What can hang from each mark:
digu: gane mesaf zovon
mesaf: digu
gane: puveg
fomi: digu kuno
mevav: digu fomi
puveg: digu gane kuno mevav zovon
zovon: digu puveg

Every row comes from one small tree of marks. Brackets hold a mark, then the marks that hang from it, in alphabetical order. Every link used is in the known rows. Which tree was each row made from?
Known rows:
(mevav (digu mesaf zovon) fomi): [-13 -10  28  22  -8  -5 -11  -4  24  25  -9 -55   1 -15   3 -17  16  13
 -24  39]
(digu gane mesaf (zovon puveg)): [ 19  11  27   1 -14   4 -29  11   9   4   3 -45 -12   6   1  20  27   9
 -16  39]
(zovon (puveg kuno mevav)): [  9  16  -2  -3  -9  16 -14  18 -18 -35   5  32   8 -10   9  24 -14  -4
   8  14]
(gane (puveg (mevav (fomi (digu zovon))))): [ -1  17  16   5   6  15  -3  -3  -5  -4   8   3 -19  -6  18   0   3   3
  -2  28]
(zovon (digu (gane puveg) mesaf)): [  7  19  37   7 -18  15   3   2   6  -6  17 -18   1   8   8  23  16  -7
 -20  28]
(puveg gane kuno mevav zovon): [ 28  -3 -24   7 -14   6   6  28 -35 -23   7   7 -42 -28   3  16  15 -25
  10   8]
(puveg kuno mevav zovon): [ 23  -6 -21   6   3   0  -4  20 -20 -27  10  11 -12 -23   1  14  -5 -18
  10  12]
(puveg (digu gane zovon) kuno): [ 21   6   3  27 -13  -1 -14  22  -1 -22  10 -35  -1 -27  11  10   8 -19
  -1  25]
(mevav (digu mesaf zovon) (fomi kuno)): [ -3 -17  39  25  -5 -13 -17  -8  17  30  -2 -67   9  -9   9 -28  24  11
 -16  29]
(gane puveg): [-13  23   6  -2  -3   9   6  -4 -12  -6   7  16 -13  -2  18   5   1   5
   7   6]
(puveg kuno (mevav fomi) (zovon (digu gane mesaf))): [ 32  -8  15  10 -12   8  -7  17  -4 -10  11 -14  -6 -17  -1  18   8 -20
 -19  40]
(puveg mevav): [ 14   1  -4   5   2   7   2   8  -7 -14   3   6  -8   0   0   8  -5  -6
   8  13]
(digu gane mesaf zovon): [ 23  -1  20   8  -5  -6 -17   6  15  14   2 -65 -18   6  -7  10  33   3
 -14  36]
(mesaf digu): [ -9   8  13  10   4  -7   3  -2  17  -6   9  -9   8 -14  -5  -9   7  -3
 -17   0]
(fomi (digu (gane puveg) mesaf zovon) kuno): [ 26  -2  44   6   8  -4 -15  -8  11  12  26 -62  -5   7  11  -2  42   0
 -13  21]
(mesaf (digu (zovon (puveg gane kuno (mevav fomi))))): [  0  17  15  16  -6   1 -18  12   2 -14   6 -13  -9 -25   3  -2  13  -7
 -18  19]
(gane (puveg (digu zovon) kuno (mevav fomi))): [  2  16   4  22  -5   9  -5  13 -19 -24  12   1 -17 -26  29   7  -3  -9
   5  34]
(fomi (digu mesaf)): [  8 -20  19  -6  11  -1   5  -5  22   5  15 -26   4   1  -6   6  17   1
 -28  10]
(mesaf (digu gane (zovon (puveg kuno mevav)))): [ 11  30  21  17  -6   5 -23  14  11 -24  10 -20   2 -20  -1   8  11  -9
 -11  28]
(mesaf (digu (zovon (puveg kuno)))): [ -7  18  13  14   4  -7 -23   8  10 -21  12 -12  10 -21   2   0   5  -6
 -16   9]
(fomi (digu mesaf) kuno): [ 19 -29  32  -2  15 -12  -3 -10  13  11  24 -41  14   9   1  -8  27   0
 -18  -2]

Which tree is each row?
[  5  11   3   0   3  12   2   4 -17 -14  14  20 -19 -23  18   6   1  -6
   0  23]  (gane (puveg kuno (mevav (fomi digu)) zovon))
[ -4   1  40  13 -25   8   4  -4  27  29 -12 -45   4 -12  -2 -11  21  15
 -23  44]  (mevav (digu gane mesaf) fomi)
[ 16   3  25  -6  -1   8   5   1  12  -1  21 -24 -11 -11   3  16  27  -2
 -22  25]  (fomi (digu (gane (puveg kuno zovon)) mesaf))
[ 34 -17  16  13 -20   3   1  20   1   2  11 -35 -29 -21   8   8  16  -2
 -21  49]  (puveg (digu gane mesaf) (mevav fomi) zovon)
[ 24   2  35   4 -25  13 -14  16  -5  -9  10 -12  -1  -5  18  13   9   7
 -12  37]  (zovon (puveg (digu gane mesaf) (mevav (fomi kuno))))
[ 10  30  25  16  -8   7 -22  11  14 -17   9 -23  -3 -14  -1   5  13  -4
 -13  28]  (mesaf (digu gane (zovon (puveg mevav))))
[ 21   1  28  -1   0   7 -22   7  19  -5  15 -39   2  -5  -2  18  25  -2
 -27  32]  (fomi (digu gane mesaf (zovon (puveg kuno))))
[ 34  -5   1  19 -19   8  -3  26 -12 -18  10 -10 -16 -38  11   8   2 -18
  -5  39]  (puveg (digu gane) kuno (mevav fomi) zovon)
[ 14  19  35   1 -26  19 -17  16   1 -25  15  -1  23  -1   5  37   5 -11
 -23  27]  (zovon (digu gane mesaf) (puveg kuno))
[  1  13   7   4 -33  16  -3  21 -21 -20   7  13 -16 -17  21  17   6  -2
  -7   6]  (zovon (puveg digu gane))
[  7   4  27   5   8   5  -5  -6  -6   3  15 -17 -17   1  19  -3  17   5
  -4  28]  (gane (puveg (mevav (fomi (digu mesaf zovon) kuno))))
[  2  13   9   7 -16  15  -9  20  -8 -34   6  12  13 -18  10  24  -7   0
   0  27]  (zovon (puveg kuno (mevav (digu mesaf))))
[ 13  -6  34  -4  -3   6 -21  -2  21  17   1 -34   3  -7  -1   0  21   6
 -32  35]  (mevav (fomi (digu gane mesaf (zovon (puveg kuno)))))
[ 20 -18  35   1  14 -10 -28  -4  10   4  25 -47  11   7   9  -2  27   2
 -20   7]  (fomi (digu mesaf (zovon puveg)) kuno)
[ 21  10  20  -3 -14   8   2   8  -6   2   8 -20 -28 -10   7  18  26   2
  -8  44]  (digu (gane (puveg kuno (mevav fomi) zovon)) mesaf)
[-10  22  14  13  -9  14  13   4  -8 -16  10   1 -14 -10  18  12   4   5
   6  30]  (gane (puveg (mevav (digu mesaf))))
[  8  11   3  22  -3   3  -1  18 -17 -33  23 -13 -20 -22  26  21   6 -10
   3  35]  (gane (puveg (digu mesaf zovon) kuno mevav))
[ 29 -16  32   4   6  -3 -21   5  -2  -1  25 -46  -8   4   9   4  34  -4
 -15  12]  (fomi (digu mesaf (zovon (puveg gane mevav))) kuno)
[ 25   5  32  -3 -13   4   0   1  -6  14  11 -31 -29   2  11   7  32   8
  -5  38]  (digu (gane (puveg (mevav (fomi kuno)) zovon)) mesaf)
[ 21   4 -15   9 -14  11  11  23 -28 -23   1   6 -28 -17   1  17  12 -23
  13   9]  (puveg gane kuno mevav)
[ 15  27  18   4 -15  13 -32  11   1  -4  -1 -21  -8  -1   6  12  11   3
  -1  26]  (digu gane (zovon puveg))
[ 15   2  14  -8 -18  19  -5  17 -14 -14   3  11 -14 -14   7  20  14  -3
 -15  24]  (zovon (puveg gane kuno (mevav (fomi (digu mesaf)))))
[  0   7  28  17 -23   7   7   4  21   7  -1 -43   4 -11  -2   4  19   6
 -12  33]  (mevav (digu gane mesaf))
[ 31 -13  -7  30 -16  -2   2  36 -22 -29  16 -42 -39 -29  11  23  26 -26
  -6  33]  (puveg (digu mesaf zovon) gane kuno mevav)
[  8  -6  49  25 -16  -5 -18  -6  22  34  -4 -78   5  -8   5 -24  33  11
 -15  41]  (mevav (digu gane mesaf zovon) (fomi kuno))
